Every row comes from one small tree of marks. Brackets hold a mark, then the marks that hang from it, in alphabetical order. Every link used is in the known rows. Which tree was each row made from?
In the rows, zero is written as 128.
Known rows
[tilud gifi keta sesat tonev]: [102 102 112 162 111  80 122 115 138 134 106 155 143 101 127 189 134 104
  77 118 140 151 174 149 108 147 158 127 155  90 128 122 145 119 121 150
  95 173 123 115 145 116  78 107 141 154 122 128 111 135 145 139 157 138
 116 141  91 104 120 148 112 139 119 113 120 133 148 104 123 151]
[fabem [razadu tilud]]: [140  99 119 141 121 141 123 113 118 132 139 143 137  99 157  86 121 178
 124 109  86 145 150 131 109 162  95 132 167 123  85 110  58 130 109 159
 135 152 117 122 195 142  63 113  71 132 174 129 112 131 149 149 201 134
 109 144 125 103 139 120 168 137 132 106 111 111 116  96 136 149]
[gifi [tilud keta razadu sesat tonev]]: [108 114 129 175 134 102 117 120 114 142 105 152 142  99 140 187 182  97
 108 127 185 104 155 156 120 151 148 130 128 113 123  86 121 119 125 159
 114 160 142 119 117  93  74 143 101 177 117 147 120 142 139 116 160 123
 125 134 116  89 121 148 124 117 115 112 117 172 130 105  88 161]
[fabem [razadu [tilud keta]]]: [121 114 119 160 130 144 121 113 125 130 149 153 142 106 141 114 136 178
  76 113  97 145 140 126 100 150 112 128 170 109 101 102  63 110 104 151
 132 155 116 112 174 139  55 108  64 142 136 138 103 125 148 160 202 114
 126 146 121 111 137 123 176 130 138 132 155 111 123  87 130 164]
[gefego tonev]: [171  68 133 117 138 115 125 124  99 141 123 116 128  87 163 103 125 157
 133 117 123 127 125 121 113 146  72 121 169 162 103 145   4 153 121 167
 125 141 140 115 151 120 106 128 128 149 164  91 132 133 150 129 185 102
  89 149 122 129 156 114 133 158 130 129  70 126  99  97 139 161]
[dadu [keta [tilud razadu sesat]]]: [104  79 125 158 155  99 106 124  88 114  80 136 135  85 168 100 148  90
 163 114 167  73 167 109 133 125 107 150 119 110 103 138 105 183  96 136
 130 132 149  98 132 154 104 155 105 138 169 158 120 129 155 152 145 127
 107 141 102  96 164 123 130 154 148  56 110 159 106 119 124 150]
[sesat [tilud gifi keta]]: [159 113 138 159  97  93 102 115 131 142 121 129 130 103 150 166 123 123
  94 122 128 119 128 136 132 186 114 129 180 133 118 113  45 100 125 147
  86 123 108 114 148 113  66 114 144 100 134 137 113 116 146 118 187 116
 139 147 132 133 146 138  84 148 147 190 129 130 158 125 141 164]
[razadu [tilud gifi]]: [123  87 127 121 103 110 127 116 114 136 151 146 134  89 146  91 117 125
 100 108 141 127 135 138 116 171 117 129 151 129 107 128 111 125 117 173
 115 146 118 126 188 145  94 114 133 124 192 106 117 135 148 160 188 137
 120 148 117 116 141 122 133 157 143 122  91  85 153 101 156 138]
[keta [tilud razadu sesat tonev]]: [127 133 118 156 133  88 105 118 106 127  96 145 144  94 149 133 157 109
 161 113 172  73 169 148 120 118 134 150 131  88 105 127 157 145  97 144
 124 157 167 116 110 128 136 149 131 143 160 144 129 126 147 120 149 120
 111 142  95  94 149 133 125 142 100  55 102 176 110 146 103 148]
[gifi [tilud tonev]]: [158  86 157 121 120 112 125 108 108 148 120 148 106 102 150 124 133 141
 155 121 162  85 142 169 116 151  94 144 154 146  95 103  92 140 120 161
 117 155 116 109 154  90 110 130 126 175 169 122 116 148 144 127 187 122
 108 141 134 119 107 131 110 157 120 129  70 161 129  68 101 125]
[tilud keta tonev]: [126 118 123 141 121  98 127  99 127 129 121 156 113 114 131 162 115 134
  77 126 139 107 154 156  97 134 106 140 165 107 112 116  97 120 118 141
 109 178 133 106 151 100 104 103 128 162 130 142 132 133 143 146 185 122
 126 145 124 120 118 130 129 156 131 119 129 138 138  95  99 144]
[fabem razadu]: [148  93 147 144 109 138 123 115 119 132 118 135 121  97 162  94 129 166
 149 122  82 141 158 130 117 152  72 128 194 138  89 120  41 153 105 146
 129 142 116 109 180 128  63 112  90 148 159 118 117 124 153 150 192 129
 100 145 125 110 134 127 123 153 124 116 116  99 107 105 125 130]
[gifi [tilud razadu sesat tonev]]: [122 106 137 148 123  99 118 126 100 144 105 146 145  92 155 153 182  94
 132 127 186 104 162 158 125 155 120 133 128 127 111 104 135 148 125 161
 118 137 142 123 120  96  89 150 110 171 143 132 123 146 139 106 163 130
  99 135 116  92 117 144 126 129 112  93  81 149 122 104  89 142]
[razadu [tilud keta sesat tonev]]: [107 103  91 155 121 102 116 117 121 129 142 160 141 101 123 159 134 131
  50 116 136 129 146 142  95 145 146 137 139  67 121 114 143 118 113 148
 118 168 145 116 159 133  98 116 102 156 138 140 126 138 147 150 178 132
 128 142  87 100 120 134 183 119 128  88 129 146 136  85 114 174]
[gifi [tilud keta razadu sesat]]: [125  88 140 183 132 108 111 133 118 135 107 150 140  89 152 173 193  86
  90 131 180 104 145 126 129 170 139 120 125 136 119 105  86 132 121 158
 119 135 138 116 110 101  59 143  86 172 113 136 119 128 144 117 166 123
 126 135 115  92 145 146 119 114 138 119 140 147 116 106 116 167]
[gifi [tilud keta sesat tonev]]: [130  77 133 162 142  99 112 126 122 140 109 155 118  99 138 166 161 119
  99 128 159 120 154 159 115 155 138 136 125 114 116 105 104 123 120 159
 112 162 121 102 122  92  84 131  97 189 123 133 105 144 145 130 174 132
 122 139 106 101  96 144 116 120 113 128 117 171 132  67 105 153]
[keta [tilud gifi razadu sesat tonev]]: [113 141 116 157 123  71 107 114 117 132  84 150 167  95 139 138 154 106
 150 105 182  92 177 143 119 131 150 143 120  88 108 130 188 134 100 153
 111 154 149 128 121 139 124 138 157 123 157 140 118 133 142 125 142 123
 110 139  92  90 158 138 105 148 103  72  89 140 134 152 114 145]
[fabem [razadu [tilud keta sesat tonev]]]: [109 125  94 176 129 128 112 118 124 128 127 156 157 101 135 155 137 177
  71 114  94 170 165 139  96 136 129 129 157  71 113  99 120 108 108 147
 128 171 122 121 166 137  66 108  70 157 129 147 103 134 145 156 185 130
 119 141  95  85 121 139 179 113 118 107 141 142 123 103 118 183]
[sesat [tilud gifi]]: [172  96 157 139  80  99 109 123 122 147 128 121 129  95 167 126 118 130
 139 120 127 103 126 142 139 186  95 140 183 138 101 124  63 137 133 150
  87 123 109 123 169 118  85 122 157  94 154 125 110 116 151 117 184 124
 112 149 133 128 146 136  73 159 139 159  92 134 150 112 142 146]
[dadu [keta tilud]]: [141  63 147 133 155 103  97 110  99 113  95 137  98 102 165  68 111 134
 169 106 147  77 152 127 121 117  80 161 142 120  93 134  78 181  94 135
 124 143 128  85 161 151 112 138 116 147 195 147 116 130 158 161 179 128
 107 145 120 117 140 113 107 183 147  89 102 157 115  93 135 129]
[tonev gefego]: [160  78 135 118 127 120 124 117 100 132 138 112 110  85 178 121 118  71
 122 121  86  91 147 146 118 146  82 122 169 158 111 116  43 163 137 151
 112 179 136 101 140 107 144 130 119 154 142 117 144 141 150 149 190 133
  81 154 127 119 133 119 124 152 153 108 102  87 130 100 111 145]
[razadu tilud]: [141  71 125 122 107 117 126 117  99 135 156 141 120  95 155  88 125 133
  94 116 137 104 136 139 114 161  99 137 152 128 103 126  92 152 116 163
 121 141 136 121 174 130 110 123 108 134 185 119 133 132 149 152 192 125
 116 149 123 119 148 121 161 147 149 102  98  98 127  88 131 149]
[razadu [tilud keta sesat]]: [113  75 105 164 125 112 106 127 117 125 138 148 124  90 150 133 149 107
  44 119 133 118 141 117 112 161 147 126 137  89 126 120  99 132 108 159
 119 151 146 120 159 142  84 119  86 162 142 130 125 130 151 161 182 130
 137 146  94 102 143 136 178 115 151  94 137 131 125  92 136 172]
[keta [tilud gifi tonev]]: [145 122 146 135 125  79 112 104 124 134 106 144 120 110 140 108 112 157
 145 103 164  74 168 165 108 127 120 154 144 109  91 131 134 137  99 152
 112 165 121 114 144 133 149 121 156 134 194 130 121 131 144 139 170 121
 109 149 116 121 133 122  86 179 104 118  87 149 143 119 136 120]

Write each row's tree
[134 108 119 150 127  78 103 117 133 135  93 144 130  98 137 118 138 138
 149 105 162 115 173 153 115 122 146 154 139  85 101 137 155 140  89 151
 113 166 131 110 135 148 141 127 148 145 180 125 107 134 150 138 156 133
 114 146  94 100 130 136  97 154  99  85  91 170 135 117 135 127] : [keta [tilud gifi sesat tonev]]
[105  77  92 167 118  96 116 127 130 133 135 149 141  87 138 148 137 106
  49 116 138 139 150 120 117 166 166 122 129  92 129 128 124 112 110 160
 113 152 127 124 164 147  71 113 112 143 141 115 119 127 146 157 176 144
 133 146  95  98 152 140 145 122 144 104 141 101 147 104 154 175] : [razadu [tilud gifi keta sesat]]
[112 116 118 120 103 101 131 107 109 136 143 155 146  99 132 112 105 140
  96 100 147 111 151 167 109 157 127 138 139 112 110 117 158 118 123 169
 109 164 119 134 195 133 105 110 149 117 188 118 114 141 143 139 181 131
 121 145 120 110 121 126 133 160 130 113  67 110 164 104 128 136] : [razadu [tilud gifi tonev]]
[147 164 119 160 102 100 119 109 110 137 125 147 146 114 145 198 141 115
  90 128 157 119 133 152 121 168 106 137 163 105 116  97 100 107 142 137
  93 143 147 120 121  96  85 129 141  98 111 174 133 122 138  90 175 100
 137 141 131 117 132 139 135 144 130 125 126 171 148 130  75 183] : [sesat [tilud keta razadu tonev]]
[137 124 152 129 117 107 131 115  96 141 114 150 135 102 149 134 159 112
 156 126 192  92 149 165 123 160  98 133 135 151 102  93 106 134 137 162
 120 148 135 124 133  86  89 140 130 150 161 134 129 144 137 109 175 117
 113 136 142 107 121 129 114 150 118 115  77 156 132 100  79 142] : [gifi [tilud razadu tonev]]
[107 115  87 155 132 107 117 118 131 134 120 137 159  96 136 210 124  66
  73 117 103 164 169 157 102 143 155 118 141  95 140 107 120 116 129 152
  94 210 124 111 125 118 110 115 133 145  99 131 124 143 140 153 163 158
  99 148  98  92 111 140 110 126 129 121 116 110 170 117 115 161] : [tilud gifi keta sesat [tonev gefego]]
[127 174 123 159  90  83 121 110 123 141 122 147 164 107 142 198 140 106
  94 122 163 125 134 149 123 180 124 129 166 106 120  94 112  92 144 144
  83 149 133 136 122  96  69 122 164  76 103 163 121 125 133  93 167 113
 143 142 140 121 140 143 103 147 131 152 121 137 167 151  92 171] : [sesat [tilud gifi keta razadu tonev]]
[132  97 110 124 159 109 110 104  95 120  89 145 106 110 152  89 108 140
 170 101 165  84 160 147 112 103  82 171 133 103  83 123 112 172  95 127
 127 161 131  93 158 149 131 132 126 144 197 152 106 138 152 155 170 122
 112 144 122 114 122 111 115 188 134  93  88 180 130  96 115 136] : [dadu [keta [tilud tonev]]]
[136 124 113 128 140 114 121 108 111 125 134 143 128 106 145 175 106  79
  66 116 111 123 158 176  95 135 112 128 160 108 120 101  85 125 135 140
 101 215 144  97 118  99 130 118 123 165 108 148 140 146 142 147 186 126
 102 151 133 120 112 123 139 144 139 124 128 108 153  95  88 160] : [tilud keta [tonev gefego]]
[122 111 123 144 116 134 119 113 130 135 137 145 152  96 146  95 119 176
 116 104  90 178 152 137 113 159 106 128 160 122  95 110  84 120 110 170
 128 145 100 130 197 142  57 101  97 120 172 115 104 128 147 155 199 129
 113 144 130 101 142 126 143 143 129 135 109  84 136 111 150 145] : [fabem [razadu [tilud gifi]]]
[ 98 131 108 170 119  92 121 115 114 126 106 153 153 100 139 203 160  61
  73 130 161 127 165 134 113 148 142 125 152  82 132 101 140 129 129 147
 109 171 168 119 120 105  88 126 120 155  99 150 138 133 140 128 149 120
 119 134  97  91 136 144 151 124 121  75 133 148 128 137  82 168] : [tilud keta razadu sesat tonev]
[ 97 167 100 150 127 107 131 101 116 127 131 152 186  98 136 205 129  59
  59 111 148 133 158 170 103 155 134 114 135 116 134  85 139  94 157 156
  93 210 143 126 124  97 103 118 159 114  98 148 139 142 133 131 162 126
 109 143 140 104 139 129 119 144 133 131 128  85 185 161  85 157] : [tilud gifi keta razadu [tonev gefego]]
[ 96 130  98 141 117 102 129 105 119 131 145 164 142 108 115 141 105 140
  42 103 146 132 155 159  93 159 150 137 134  89 118 109 144  90 122 159
 105 178 118 126 183 126  94  99 136 125 152 142 114 135 139 150 186 119
 141 144 117 113 132 126 141 151 132 134 123 118 172 104 124 149] : [razadu [tilud gifi keta tonev]]
[171 141 102 140 125 110 107 114 117 137 144 121 133 102 159 194 114 100
  83 126 116  96 125 161 112 160  98 137 174 116 117  91  44 108 146 131
  88 174 135 103 123 101 117 126 130 105 104 162 125 133 143 119 196 117
 121 150 131 125 110 129 119 139 135 158 119 130 156 110  83 191] : [sesat [tilud keta [tonev gefego]]]
[104 153 108 155 121  97 137  99 109 126 115 162 144 110 135 186 140  97
  85 119 166 111 159 157 103 144 115 130 159 109 120  99 110 125 130 144
 104 169 154 120 119  96  93 122 135 139 121 158 144 134 136 126 169 104
 127 137 132 106 137 127 138 149 132 104 130 145 140 137  80 153] : [tilud keta razadu tonev]
[ 82 152 110 177 106  84 133 114 131 128 102 160 178  99 129 207 155  61
  74 119 162 152 176 135 117 151 167 120 129  88 140 105 162 108 132 158
  97 170 141 129 121 119  68 115 146 147 100 140 124 132 137 127 146 133
 127 137 102  86 135 150 116 130 118 112 129 131 155 152 104 156] : [tilud gifi keta razadu sesat tonev]
[107 119 100 135 126 112 124 108 111 127 150 162 126 113 128 138 116 139
  50 112 150  99 143 152  91 144 124 139 144  88 112 106 125 114 117 149
 114 184 137 116 157 117 113 108 109 148 156 144 130 139 143 146 192 117
 140 147 120 118 119 122 174 143 140 104 123 134 147  85 105 164] : [razadu [tilud keta tonev]]
[123 111 136 171 128  85  99 124 122 132  88 140 157  88 153 121 165 103
 140 109 177 116 172 127 134 141 147 138 120 118 108 144 142 141 102 157
 114 139 147 121 126 146 101 143 137 126 164 129 120 120 147 131 155 126
 119 141  92  94 178 133  97 143 117  84 113 128 120 150 142 144] : [keta [tilud gifi razadu sesat]]
[102  96 102 142 104  90 126 119 122 142 129 152 151  85 138 128 130 132
  93 108 137 147 154 150 115 149 149 136 136  88 119 122 175 128 118 172
 113 162 128 131 178 146 103 115 142 135 171 116 108 140 145 148 164 151
 113 143  95  97 124 141 145 135 121  77  77 128 155 105 138 150] : [razadu [tilud gifi sesat tonev]]
[101  91 142 159  93  92 123 126 117 134  94 141 160  84 163 146 167  58
 119 119 150 140 172 111 137 170 138 110 140 127 128 130 130 152 132 169
 109 131 142 135 143 130  70 130 143 127 136 108 124 127 147 129 146 147
 100 138 100  89 161 146 112 132 134  87 102  87 134 150 137 142] : [tilud gifi razadu sesat]
[134 136 105 148 151  99  97 120 104 127 106 132 159  87 155 144 161  89
 141 113 155  93 168 153 118 117 136 142 123  94 111 114 141 149 104 144
 120 192 171 110  94 128 167 155 125 145 137 150 138 136 144 129 153 125
  93 147  97  91 150 128 137 138 108  56 109 147 120 139  94 160] : [keta [tilud razadu sesat [tonev gefego]]]
[146  98 135 164 139  94 101 122 116 127  91 136 138  84 158 120 168 114
 149 117 163  68 166 126 134 123 128 141 143 116 104 139 123 162  97 145
 124 137 169 114 111 134 113 150 109 139 167 138 134 119 149 125 161 119
 115 142  89  99 173 134 132 136 123  58 113 141 101 132 130 158] : [keta [tilud razadu sesat]]
[131  95 115 115 174 112 109 109  94 117 110 127 115 104 163  95  95 112
 154  98 140  88 157 161 105 101  85 164 126 110  94 118 107 168 111 127
 120 185 135  86 143 136 160 142 120 142 177 158 117 145 152 165 172 131
  94 149 128 119 123 111 127 181 138  87  87 153 138  97 104 138] : [dadu [keta [tilud [tonev gefego]]]]
[109 161  98 143 133 112 131 107 102 124 135 143 157  97 152 195 133  49
  61 119 139 120 154 169  97 145 113 116 142 115 127  92 100 115 152 145
 104 211 163 114  96  91 117 128 129 143  99 158 155 146 134 133 167 116
 103 144 136 100 135 123 154 137 136 114 131 106 157 141  68 161] : [tilud keta razadu [tonev gefego]]
[111 133 117 137 115 137 126 102 124 135 142 152 154 105 130 109 110 193
 125  96 101 164 161 161 101 143 112 133 158 106  92 104 126 112 110 165
 126 163  98 133 198 142  74  99 107 119 168 127 104 140 144 150 192 135
 118 143 122 100 129 129 143 150 116 126  97 115 150 117 129 140] : [fabem [razadu [tilud gifi tonev]]]
[111 124 112 166 122 124 119 110 134 129 145 151 146 100 138 124 128 172
  69 105 105 165 152 137 105 162 126 126 153 114 104 100  86  96 113 166
 124 154 101 127 182 142  34  99  81 117 151 133  97 128 146 161 201 119
 128 143 124 104 145 126 151 136 135 145 145 101 148 115 144 156] : [fabem [razadu [tilud gifi keta]]]
[108 115 114 140 109 101 123 116 105 136 106 141 156  91 151 159 159  81
 135 128 149 114 172 142 120 144 113 127 155  96 113 117 145 159 128 153
 113 151 160 124 138 106  98 137 132 162 125 128 142 134 143 112 148 130
 101 137 105  86 138 142 143 137 124  61  83 155 120 137  85 146] : [tilud razadu sesat tonev]
[124 127 110 136 123 136 131 106 118 136 143 151 134 107 139 107 117 196
 122 109  94 148 154 159 104 132  90 135 163 100  89  99 110 125 108 152
 135 170 115 122 192 131  84 108  87 140 158 136 105 134 147 147 195 126
 109 145 121 102 121 123 161 144 119 106  96 131 126  98 108 149] : [fabem [razadu [tilud tonev]]]
[126  51 132 149 150 104  90 121 106 116  85 132 104  88 170  82 131 118
 165 110 147  98 163 105 130 114 101 155 133 106 100 141  83 185  84 135
 126 141 134  89 143 162 114 144  99 158 189 147 107 127 157 163 160 131
 106 145  99 109 140 121 121 158 142  72 101 160 105  92 144 145] : [dadu [keta [tilud sesat]]]
[136 160 140 142  84  95 122 110 114 145 117 135 170  99 159 171 139 113
 144 117 152 116 136 152 132 169 102 135 158 129 108  96 112 120 147 154
  87 132 131 139 135 104  96 128 181  68 132 152 126 128 139  92 164 119
 117 141 134 117 137 139  91 162 120 127  83 139 159 152 102 163] : [sesat [tilud gifi razadu tonev]]
